Each row was made from one small tree. The marks that hang from a mark follow it in brackets, in the order of their numbers. Every link used is in the known rows. Write each row's tree.
Known rows
Z141[Z768]: [-0.07  0.53  0.30  0.86 -1.85  1.70  2.69  0.03 -0.49  1.59  0.74 -0.19
  0.24 -1.88 -1.83 -0.52 -0.75  0.79  0.31 -0.84  1.02 -0.88 -0.84  0.20
 -1.64  0.73  2.68 -1.84 -0.28 -0.17]
Z768[Z141[Z157 Z712] Z163 Z744]: [-3.05 -0.07  3.88  1.05  0.28 -0.27 -0.81  1.02  0.31  0.58  0.36  0.83
 -1.71  1.94  2.33  1.03 -0.76  1.04  0.26  1.98  0.94  2.09  0.84 -1.67
  0.52  0.82 -1.54  0.94  0.41 -2.57]
Z712[Z768]: [ 0.63  0.49 -0.63  0.70 -2.85  0.76  1.22  0.22  0.30  1.79 -0.35 -1.05
  0.33 -1.42 -1.36  1.18  0.43 -1.15  1.88 -0.99 -0.73 -1.15 -1.79  1.60
 -0.90 -0.67  2.76 -0.79  0.23 -0.68]
Z768[Z141 Z163 Z712]: [-2.71 -0.83  4.01 -0.46 -0.02  1.10 -0.79  1.76  0.74  2.11  0.19 -0.13
  2.05  1.80  1.50 -0.09  1.10 -0.08  2.35  3.46  3.55  3.88  0.50 -1.89
  0.31  3.28  0.04 -1.11  0.22 -0.45]
Z217[Z141[Z768] Z712]: [-0.18 -0.23 -2.76 -0.29  0.03  2.44  1.72  0.24  0.37 -0.03 -0.60 -1.35
 -0.09 -1.82 -1.60  1.32 -0.66  0.97 -1.76 -2.94  0.77 -0.29 -2.67  0.66
 -1.23  2.00 -0.67 -0.45  0.40  1.72]
Z217[Z141[Z157 Z163] Z712 Z768]: [ 1.93 -0.23 -1.18 -0.95  1.54  2.36  0.62 -1.46 -1.11 -0.89  0.29 -1.46
 -0.46 -0.64 -1.41  0.94 -0.56  0.18 -1.84 -1.82  1.16 -0.03 -1.72  0.39
  0.50 -1.66 -0.81  2.37 -0.22  4.79]
Z141[Z163 Z768[Z712 Z744]]: [-1.16 -0.54  2.22 -0.77  0.77  0.36 -0.34  3.15  1.22  0.98  1.44 -0.61
 -0.41  1.21  0.75 -0.52 -1.09  1.62  0.14  0.13  1.73  2.13 -0.14  1.40
 -0.34 -0.27 -0.91 -1.04 -2.32 -0.98]
Z217[Z768[Z744[Z141[Z163]]]]: [-0.03  0.86  1.31 -0.11  1.08 -1.19  0.92 -0.29 -1.37  0.53  0.09  0.68
  0.63 -0.14 -0.62 -0.26  1.59 -0.14  1.14  1.31 -0.95 -0.40  0.63  1.92
  1.68 -1.82  0.84  0.49 -1.62  0.12]
Z157[Z217 Z768[Z141 Z163]]: [ 1.49  0.66  2.96  0.55 -0.16  0.74  1.14 -0.49  0.21 -0.78  0.78 -0.21
  1.31  0.62 -0.95 -0.89  0.54  1.02  1.17  0.72  2.18 -1.24  4.89 -2.47
 -1.05  0.53  0.58  0.98  3.66  1.60]
Z712[Z768[Z141[Z157] Z163]]: [ 0.04  0.53  2.26  0.84 -2.31  1.21  0.74 -0.20 -0.40  1.39 -0.13 -1.59
 -0.57  0.00 -0.51  1.43 -0.40 -1.19  1.87  0.03  0.78 -0.16  0.84  0.34
 -1.05  1.24  1.00  0.49  0.28 -0.68]
Z163[Z217[Z141[Z157] Z712 Z768[Z744]]]: [ 0.12  0.83 -2.14 -0.63  1.53 -0.60  0.88 -0.66 -0.43 -1.69  0.24  0.54
 -0.83 -0.40  1.40 -0.10 -1.48  1.74 -1.53 -0.41 -1.84 -0.86  1.97 -0.24
  1.71  0.66 -1.03  1.50 -0.63  1.84]
Z141[Z163[Z768] Z712]: [ 0.61 -1.76 -0.51 -1.11 -1.91  2.23  0.00  1.82  1.76  0.56  1.22 -1.04
  0.56  0.43 -1.73 -1.31  0.00  0.39 -0.93 -2.49  1.97  3.10 -1.92 -1.04
 -1.58 -5.19  0.99  1.17  0.78  0.42]
Z768[Z141 Z712]: [-2.49 -0.75  1.64 -0.75 -0.77  0.96 -1.89  0.66 -0.38  2.23 -0.87  1.14
  1.22  1.55  2.56 -0.90  1.53  0.34  1.70  2.48  2.43  3.25 -2.19 -0.83
  1.29  2.30 -0.88 -1.46  0.37 -1.09]
Z157[Z217[Z141 Z768]]: [ 2.35  0.18 -1.26  0.15  1.07 -0.70  2.70 -2.74 -1.71 -0.33 -1.41  0.60
  0.76 -1.72 -2.41 -1.65  0.93  1.47 -0.22 -0.03  1.46 -2.60  2.39 -0.84
  1.58  0.65  1.38 -0.26  2.26  3.72]
Z744[Z141]: [-0.31  0.45 -0.16  1.49  0.01 -1.30 -0.33 -1.96 -1.05  0.72 -0.93  1.09
  0.79 -0.79 -1.39 -0.09  1.97 -2.17  0.65  1.01 -0.99 -1.78 -3.23  0.95
  0.10  0.87  1.30 -1.17 -0.81 -0.95]
Z217[Z768[Z141[Z163] Z744]]: [-0.71  0.80  2.26 -1.01 -0.21  0.52  1.00  0.65 -1.68  1.16  0.49  0.16
  0.61  1.31  0.61 -0.95  1.85  1.33  1.63  2.68  0.53  2.18  2.57  0.59
  1.49 -1.23 -0.02  1.14 -0.26  0.28]
Z768[Z712 Z744[Z141[Z157] Z217]]: [-1.57 -0.01  0.96  0.61  2.90 -2.12 -5.60 -1.49 -1.13  0.08 -1.76  3.71
 -1.64 -0.05  3.83  0.57 -0.80 -1.63  0.59  1.34 -1.73  0.03 -2.73  0.72
  2.45  1.63 -3.15 -1.54 -2.63 -1.87]
Z768[Z163]: [-0.28  0.13  2.68  1.99 -0.70  0.38  1.81  0.55  0.76  1.40  1.62 -0.66
  1.87 -0.76 -2.07  1.10  0.89 -0.77  1.43  3.43  1.16 -0.16  0.64 -1.65
 -1.73  1.14  4.14 -0.81  0.31  0.47]
Z141[Z157 Z768]: [ 0.85  0.63  1.33  1.83 -1.14  1.38  1.62 -1.75 -1.44  0.82  0.86  0.33
 -1.88 -1.86 -1.27 -0.17 -2.51  0.66 -0.88 -1.20  0.58 -2.45 -1.47  0.08
 -1.61  0.41  1.84 -1.23 -0.96 -0.12]
Z712[Z768[Z141 Z744]]: [-1.41  0.93  0.41  0.20 -2.15 -0.22 -0.24  1.29 -0.31  1.62 -1.28 -0.38
 -0.89  0.62  1.31  1.33  1.11  0.35  1.99  0.50 -1.47  0.49  0.51  2.20
  0.17  0.42 -0.44  0.13  0.08 -2.95]
Z141[Z163 Z768]: [ 1.03  0.24  0.92  0.09 -1.22  2.19  1.93  0.87  0.07  0.98  2.05 -1.64
  0.41 -0.23 -2.54 -0.89 -0.50  0.41 -0.01 -0.58  2.19  0.72 -0.28  0.23
 -2.10 -0.85  1.99 -0.70 -1.00  0.83]
Z712[Z768[Z141[Z157] Z163[Z217] Z744]]: [-1.01  1.26  2.06  0.34 -1.12 -1.09  0.15  1.25  0.22  0.19  0.19 -0.88
 -1.41  1.17  1.68  1.09 -1.19  0.28  1.49  1.07 -1.34  0.15  4.13  0.52
 -0.19  1.92 -0.59  1.01 -0.78 -2.36]
Z163[Z217[Z141] Z712[Z768]]: [ 0.42 -0.12 -5.41 -1.54 -1.47 -0.79  1.90  1.42  1.08 -1.60 -1.65 -2.32
  1.86  0.35 -0.04 -0.06 -0.30  0.64 -0.49 -0.51 -2.37 -0.88  0.34  1.67
 -1.52  0.67  0.66 -1.35  0.20 -1.29]
Z163[Z217 Z712[Z768[Z744]]]: [-0.70 -0.09 -4.00 -0.95 -2.04 -1.76  1.36  2.96  1.95 -0.64  0.01 -1.07
  1.28  0.70  1.75  0.13  0.18  0.82 -0.04  0.76 -3.61 -0.47  0.65  1.31
 -0.68 -0.44  1.33 -1.98  0.15 -3.11]
Z217[Z712]: [-0.60 -0.67 -1.75  0.79 -1.34  1.72  0.14  0.31  1.25  1.48  1.65  0.24
  0.61 -1.63 -0.44  1.36  1.69 -0.68 -0.44  0.15  0.05  0.37 -4.57 -1.32
 -0.27  0.20  2.22 -0.94  1.63  0.94]

Which tree is each row?
[ 1.27 -0.42  0.18  1.06  1.13 -1.65  1.34 -2.30 -0.56 -1.10 -0.61  0.09
 -0.53 -1.36 -1.95 -0.70 -0.71 -0.92 -1.60 -1.53  0.41 -3.53 -0.81 -0.12
 -0.82  1.86  0.42 -2.20 -0.13 -0.35]	Z744[Z141[Z157[Z217] Z768[Z163[Z712]]]]
[-1.13  0.33  1.58  1.51  1.96 -1.32 -2.88 -1.21 -0.24 -0.56 -0.40  2.16
 -1.38 -0.77  1.12  1.43 -1.49 -2.22  0.49  0.46 -0.92 -0.06 -0.46 -0.94
  0.74  0.87 -1.13 -0.10 -1.38 -1.21]	Z768[Z163 Z744[Z141[Z157 Z712] Z217]]
[ 0.02  0.06 -3.18  0.21 -0.35  0.97 -2.78 -3.13 -1.18  0.38 -1.89  2.70
  0.14 -2.26 -0.15 -0.71 -0.11 -3.67  0.92 -2.84  0.42  0.65 -4.77 -0.97
  1.30  0.06 -0.55 -1.28 -0.11  0.16]	Z744[Z141[Z712] Z217]
[ 0.64 -0.90  0.06 -0.24  1.20  0.25 -1.41  0.15 -0.07 -1.60 -1.13 -0.81
 -1.88  1.27 -0.48  0.37 -1.85  1.47 -2.41 -1.63  0.18  0.31 -0.63  0.83
 -1.24 -3.09 -2.33  2.38 -0.68  0.32]	Z217[Z141[Z157 Z163[Z768[Z744]] Z712]]
[ 1.73 -0.68 -1.93 -0.99  2.42 -0.65  1.15 -0.60  0.20 -1.12 -0.11  0.06
 -0.32 -0.47 -1.05 -0.39  1.20  1.62 -1.84 -0.70  1.00 -0.65  1.84 -0.62
  2.17 -0.33 -1.07  1.03  2.16  4.02]	Z157[Z217[Z141[Z163] Z712 Z768[Z744]]]
[-2.18 -0.14  0.63 -0.63 -1.69  1.06  1.35  1.23  1.21  0.56  1.28 -0.20
  1.47  1.39  0.63 -1.50 -0.33  0.26  1.30  0.87  2.77  3.68  2.16 -3.66
  0.07  1.98  0.67  0.28  1.36 -0.44]	Z768[Z141[Z712] Z163[Z217]]
[ 0.00  0.95  0.71  0.86 -1.22  0.32 -0.34  1.21  0.69  1.10 -0.13 -0.56
 -0.10 -1.40 -0.12  2.39 -0.74 -1.38  2.53  0.47 -1.39 -0.13  2.03  0.95
 -0.57  0.56  1.55 -0.25 -0.40 -0.85]	Z712[Z768[Z163 Z744[Z217]]]
[ 1.73 -0.55  2.18  1.20  1.12 -0.61  0.90 -2.46 -0.86  0.38  0.78  1.43
 -0.58 -1.28 -0.47 -1.05 -0.80  0.44 -0.26  0.46  1.84 -2.22  0.91 -2.33
  1.53  0.20  1.90 -0.89  1.02  2.80]	Z141[Z157[Z217[Z768[Z163 Z712]]]]
[ 0.57 -0.68 -0.85 -1.04  0.61  0.03  0.85 -0.21 -0.04  0.23  0.99  0.97
 -0.11 -0.02  0.33 -1.35  2.33  1.45 -0.73  0.00  1.45  0.87  1.78 -2.04
  2.79 -0.15 -0.74  0.52  3.15  2.45]	Z157[Z217[Z712 Z768[Z141[Z163] Z744]]]
[-0.53 -0.17  1.07  0.56 -0.04 -1.98 -0.69  0.78 -0.44 -0.10 -1.09  0.55
 -0.36 -0.45 -0.25 -0.01  1.67  0.69 -0.59  1.24 -2.98 -0.62  1.25  1.59
 -1.25 -1.62 -0.08  0.60 -0.49 -2.64]	Z163[Z768[Z744[Z141]]]
[ 1.03 -1.14 -2.06 -1.11  0.50  2.06 -0.65  1.02  1.01 -0.91 -0.04 -2.22
  0.44  0.07 -1.84  1.19  1.00  0.47 -2.30 -1.00  0.49  1.43 -1.21  0.14
 -2.05 -1.05 -0.96  1.89  0.70  2.43]	Z217[Z141[Z163[Z768]] Z712]
[ 0.25 -0.13 -2.63 -1.21 -0.76 -0.53 -0.43 -0.04  1.20 -0.36 -0.17 -0.44
  0.23  0.63 -0.91 -1.15 -0.31 -2.55  0.25 -4.09  0.21  0.58 -2.97  1.03
  0.90 -1.78 -0.78  0.25 -1.25 -0.61]	Z744[Z141[Z163[Z217] Z712[Z768]]]
[ 0.14  0.26 -2.91 -1.28  1.12 -1.86  1.76  0.27 -0.78 -2.47 -1.12 -0.24
  0.84  0.71  1.42 -0.70 -0.93  2.35 -1.67  1.70 -2.82 -1.39  2.31  0.89
  0.25 -0.38 -0.18 -0.52 -0.75 -0.42]	Z163[Z217[Z141[Z157] Z768[Z744]] Z712]
[-3.26 -0.35  3.49  0.26  1.29 -1.38 -3.55  0.73 -0.77  1.10 -1.04  2.29
 -1.88  2.66  5.11  0.19  0.14  1.45  0.46  3.51  0.00  1.87 -1.01  0.16
  1.94  1.94 -3.23 -0.68 -1.05 -3.12]	Z768[Z141[Z157] Z712 Z744]
[ 0.21 -0.18 -2.47 -0.90  0.57  0.89 -0.97  1.88  1.61 -0.59 -0.49 -2.42
 -0.82  0.51 -0.35  2.99  0.27 -0.17 -1.00 -1.85 -0.98  0.52 -1.92  2.67
 -0.44 -0.42 -2.12  1.73 -0.22  0.92]	Z217[Z141[Z163] Z712[Z768[Z744]]]
[ 1.97 -0.21  0.94  0.74  0.12 -0.41  3.49 -1.50 -0.35  0.71  1.03  0.67
  1.54 -1.99 -2.59 -1.57  1.14  0.47  0.87  0.82  2.21 -1.64  3.32 -2.59
  1.13  0.16  3.71 -0.91  2.62  3.35]	Z157[Z217[Z768[Z163]]]
[ 1.16  0.48  0.09  0.97  0.41 -2.66 -1.19 -0.77 -0.08 -0.30 -0.84  0.03
 -2.20  0.06 -0.15  1.06  0.09 -1.22  0.14 -1.34 -2.07 -2.93 -0.27  2.66
  0.75 -0.63 -0.88  0.23 -0.85 -1.52]	Z712[Z768[Z744[Z141[Z157[Z217] Z163]]]]
[ 1.65  0.14  0.40  0.40  0.99 -0.41 -1.78 -1.48 -0.62 -1.77  0.06 -0.69
  0.32  1.34 -0.68  0.50  0.29 -1.92 -1.03 -0.12 -1.40 -2.42 -3.34  1.88
 -1.88 -2.65 -0.53  0.11 -1.33 -0.73]	Z744[Z141[Z157[Z768] Z163[Z712]]]
[ 0.39  1.21  0.49 -0.09  0.92  0.66 -2.85 -0.07  0.12 -1.36 -0.35  1.10
  0.03  0.45  0.82  0.55 -1.10 -1.06  0.99 -1.74 -1.41 -0.22 -0.50  1.29
 -0.46 -3.15 -1.83  1.43 -0.64 -0.71]	Z157[Z768[Z744[Z141[Z163 Z712] Z217]]]
[-1.57 -0.29  2.45  1.25  0.05  0.97  1.54  1.15  1.27  0.39  1.05  0.21
 -2.43 -0.83  0.11  0.68 -4.28  1.65 -1.23 -3.26  1.19 -0.26 -0.85 -0.50
 -0.68 -0.81 -0.09 -0.58 -1.03 -1.51]	Z141[Z157 Z712 Z768[Z163 Z744]]
[-0.08 -0.38  2.60 -1.62  0.05  1.98 -0.43 -0.62 -1.77  1.49  0.15  0.27
  0.63  1.21  1.41 -1.65  0.36  0.42  1.35  0.94  3.02  2.62 -0.50 -0.38
  1.93 -0.91 -0.60  0.58 -0.82  1.89]	Z217[Z768[Z141[Z157 Z163] Z712]]
[ 0.91 -0.52 -1.65 -0.98  0.24 -0.80 -0.98 -0.16  0.45 -1.07  0.79 -0.40
  0.86  0.43 -1.06 -1.33  1.52 -1.57 -1.30 -0.58 -1.00  0.74 -0.35  0.00
 -0.88 -0.81 -0.49  1.07 -0.91  0.30]	Z744[Z141[Z163[Z217[Z712] Z768]]]
[ 0.90  0.71  0.60  0.98  0.98 -1.18 -0.40 -1.56 -0.25 -1.98 -0.05  0.03
  0.63  0.40 -0.18  0.18 -0.79 -1.63 -0.40  0.16 -2.13 -3.19 -0.78  0.56
 -1.58 -0.28  0.18 -0.12 -1.08 -1.03]	Z744[Z141[Z157[Z768[Z163[Z217 Z712]]]]]
[-0.01  1.03 -1.15  0.21  0.92 -0.74 -0.15 -0.40  0.17 -2.38 -0.39  0.70
 -0.87  1.03  1.46 -0.51 -3.21  1.76 -1.21 -1.32 -1.52 -1.42  1.50 -0.19
 -0.14 -0.59 -1.51  1.55 -0.56 -0.38]	Z163[Z217[Z141[Z157[Z768[Z744]] Z712]]]
[ 0.16 -0.78 -1.12  0.08 -0.49 -0.51  0.57  0.56  1.64  0.59  0.43  0.10
 -0.61 -0.73  0.11  0.53  1.53  0.24 -0.27 -0.97  0.59 -0.37  1.10 -1.66
  1.16  1.75 -0.08 -0.33  3.48  0.71]	Z157[Z217[Z712[Z768[Z141 Z163 Z744]]]]
[-0.42  0.29 -1.31  0.12  1.33 -1.64 -3.34 -0.37 -0.62 -0.84 -0.65  1.35
  0.10  0.38  1.03  0.54  1.46 -1.95  0.25  2.48 -2.28  0.33 -1.54  0.96
  0.16  0.02 -1.12 -1.06 -1.36 -1.84]	Z768[Z744[Z141[Z163[Z712]] Z217]]
[-0.17 -1.10  1.36  0.62 -0.41 -0.32  0.78 -0.59 -0.27 -0.31  0.35 -0.45
  0.66  1.08  0.26 -0.30  1.25  0.39 -0.62  3.50  1.65  0.02  1.46 -3.00
 -1.18  2.50  0.77 -1.37  2.68 -0.34]	Z768[Z141[Z157[Z217]] Z163[Z712]]
[-0.71  1.03  0.67  0.54 -0.13 -2.53  0.76  1.55  1.36 -0.04 -0.19 -0.88
  0.08  0.03 -0.14  1.38 -0.33 -1.31  1.70  0.14 -2.49 -1.21  2.65  2.01
  0.11  1.29  0.52  0.11 -1.66 -2.31]	Z712[Z768[Z163[Z217] Z744[Z141]]]
[-0.84  0.50 -3.21 -0.61  0.46 -0.06  1.23  1.11  0.86 -1.32  0.44 -0.25
 -0.17 -0.42  0.55 -0.13 -1.54  1.77 -1.71 -1.09 -1.07 -0.09  1.46 -0.22
 -0.10  2.56 -1.04  0.09 -0.32  0.31]	Z163[Z217[Z141[Z768[Z744]] Z712]]
[ 1.95  0.21 -2.98 -1.56  0.67  2.31 -2.28 -2.85 -1.46 -0.11  0.19  0.93
  0.97 -2.22 -0.95 -0.35  1.21 -3.89  0.56 -2.23  0.64  1.57 -2.95 -0.62
  1.64 -0.79 -0.63  0.36 -0.71  3.62]	Z744[Z141[Z163] Z217[Z712 Z768]]
[ 2.43 -1.42  0.53  0.41  1.01 -0.77 -1.81 -0.40  0.77 -1.39  1.82  0.21
 -2.55  0.42 -0.08 -0.33  0.26  1.25 -3.36  0.01 -0.44 -0.85  1.27 -1.71
 -0.73 -2.49 -0.81  1.78  1.44  1.36]	Z141[Z157[Z217[Z712]] Z163[Z768[Z744]]]
[-2.30 -0.59  0.93 -2.19 -0.35 -1.59 -1.60  2.90  0.58 -0.20 -0.41  1.04
  0.30  2.30  3.97 -2.51  0.21  3.04  0.05  2.22 -1.25  3.55  5.08 -0.94
  0.26  0.69 -2.46  0.75 -0.34 -2.91]	Z163[Z217 Z768[Z141 Z712 Z744]]
[-0.25 -0.27 -1.38  0.07 -0.69  1.41  1.44  0.55  1.05  0.22 -2.06 -1.67
  0.40 -0.59 -1.79  1.42 -1.32 -0.18  0.42 -3.02  1.29  0.13 -1.82  1.11
 -0.73 -0.32  0.21  0.38  0.36  0.68]	Z217[Z141[Z712[Z768[Z163]]]]
[ 0.32  1.24 -0.07 -0.54 -1.27  0.26  1.72 -1.61 -2.07  0.02  0.83  0.95
  0.60  0.04  0.77 -2.57 -0.30  0.96  0.99  1.45  0.23  0.32  3.04 -1.68
  1.19  0.58  1.29  0.44 -0.08  1.11]	Z163[Z217[Z768[Z141[Z157]]]]
[ 0.75 -0.54 -1.81 -0.51 -0.40 -0.83 -0.47  0.02  0.37 -0.10 -0.83 -1.44
  1.36  0.55 -1.54  0.38  2.15 -2.78  0.17 -0.20 -1.02 -0.65 -3.73  2.45
 -1.09 -1.19  0.44 -1.22 -1.08 -1.26]	Z744[Z141[Z163[Z712[Z768]]]]
